In the rows, zero is written as 128.
Known rows, with every way that one mark hangs from another
(R (S V)): [172 107 104 160 119 102 110 146 116 173 157 164 162 114 138 101 156  75
 169 128 111]
(N U): [140 108  86 155 131 111 125 142  92 175 156 147 172 119 148 106 158  95
 149 132 132]
(S (V (N U))): [152  96  96 159 126 111 100 153 103 180 140 151 155 105 139 102 166  84
 190 131 138]
(V (N D U)): [125  88 105 153 130 132 110 136  77 153 145 127 159 107 141  92 171  96
 177 141 164]
(N U V): [124 105  96 129 126 107 142 138  84 182 143 135 145 119 144  85 153 101
 149 134 149]
(R (S (D (N U)) V)): [146  93  75 175 141  92 124 161  86 172 191 166 125 104 151  78 160  64
 188 137 119]
(B (S (D N) V)): [114  69  80 172 151 100 136 149 168 160 153 182 104 112 145 119 137  86
 159 112 125]
(B (S D)): [101  91  73 146 142 107 142 138 156 167 147 156 151 130 132 139 134  91
 144 109 143]
(B (V (N D U))): [141 101 103 172 119 131 108 137 109 160 160 119 164 106 148  95 165 107
 186 142 153]
(V N): [121 112 124 131 140 118 108 137 146 175 144 137 122 117 124 118 161  91
 160 122 164]
(R (S B D (V N))): [162  92  93 149 134  97 112 165 123 198 157 155 136 105 125 108 153  51
 198 127 127]
(B (S (D N) R)): [ 93  91  98 170 155 108 145 135 164 163 160 157 117 121 144 100 118  95
 144 130 129]
(R (S B (D (N U)))): [153  87  76 175 149  94 142 158  79 182 191 155 139 109 150  72 156  69
 175 146 120]
(R (S B (V N))): [187  94 117 162 124 105 101 155 123 195 143 151 155 106 130  89 159  68
 194 136 118]
(S B D R (V N)): [147  90  94 158 132 106 112 162 157 211 139 157 117 106 133 110 133  63
 166 128 125]
(R (S (B V) (D N))): [156 107  96 182 143  94 138 155 154 188 197 150 112 110 145  89 144  78
 173 133 116]
(S R (V N)): [143 109 123 158 125 116  96 145 154 191 136 148 134 109 135  99 140  83
 166 132 128]
(N V): [115 106 112 113 132 108 138 131 137 185 140 136 119 123 135 102 147 100
 135 123 156]

Rows
[118  75  77 139 152  92 160 154  98 190 161 150 103 107 151  76 147  84
 157 135 142] : (S B (D (N U V)))
[150  94  98 186 116 113 126 138 150 173 125 166 176 120 148 106 117 100
 147 130  94] : (B (S R V))
[138  97  95 159 145  92 123 154 134 169 186 173  95 106 140  96 154  65
 172 126 124] : (R (S (D N) V))
[118  80  90 129 119 122 139 129  63 158 141 126 150 113 150  80 157 104
 152 142 156] : (N D U V)
[151 101  79 148 136  99 135 152 112 194 171 155 147 120 133 108 147  67
 161 127 125] : (R (S B D))
[170  86 109 154 127 109 105 155 146 195 130 162 135 102 134 109 154  78
 175 124 127] : (S B (V N))
[170  92 117 169 122 114 104 153 151 205 128 156 144 105 140  92 137  80
 165 136 112] : (S B R (V N))
[117  92 109 140 146 103 146 136  90 171 156 137 114 111 151  65 155 104
 157 140 151] : (D (N U V))
[199  92  94 171 115 101 117 153 113 189 150 171 168 108 144  94 152  70
 166 131  95] : (R (S B V))
[123  92  70 175 128 108 131 144 156 180 138 172 153 121 144 122 116  83
 146 120 108] : (B (S D R V))
[144  78  83 143 140 101 113 164 155 202 145 163 109 103 129 128 152  62
 177 114 140] : (S B D (V N))
[141 125 109 172 122 114 108 146 127 183 162 122 169 114 141 102 160 102
 187 137 146] : (B (V (N U)))
[133 108  97 138 136 101 104 156 129 184 163 151 124 109 121 114 159  58
 195 121 146] : (R (S D (V N)))
[127 113 119 173 127 118 118 133 185 168 142 129 163 124 132 120 138 111
 182 124 142] : (B S (V N))
[175 121 104 192 114 113 125 145 167 206 156 146 166 117 153  96 125 102
 140 138  99] : (S (B V) R)
[132  73 117 178 117 135 107 130 134 148 116 145 155 110 142  92 130  99
 173 138 124] : (B (S R (V (N D))))
[135  99  80 152 137 107 135 151 147 208 155 157 138 119 141 110 126  78
 130 128 121] : (S B D R)
[138  87  79 181 148 101 141 156 105 194 176 157 130 108 158  75 136  80
 147 148 114] : (S B (D (N U)) R)
[184  72 113 165 117 122 103 147  99 168 142 148 154  99 138  83 164  73
 197 143 125] : (R (S B (V (N D))))
[166  79  86 171 145  88 129 161 128 184 176 179 101 102 145  91 150  59
 177 130 110] : (R (S B (D N) V))
[102 120 104 175 131 115 127 139 191 179 151 124 144 126 132 119 117  98
 170 128 140] : (B (S D R) (V N))
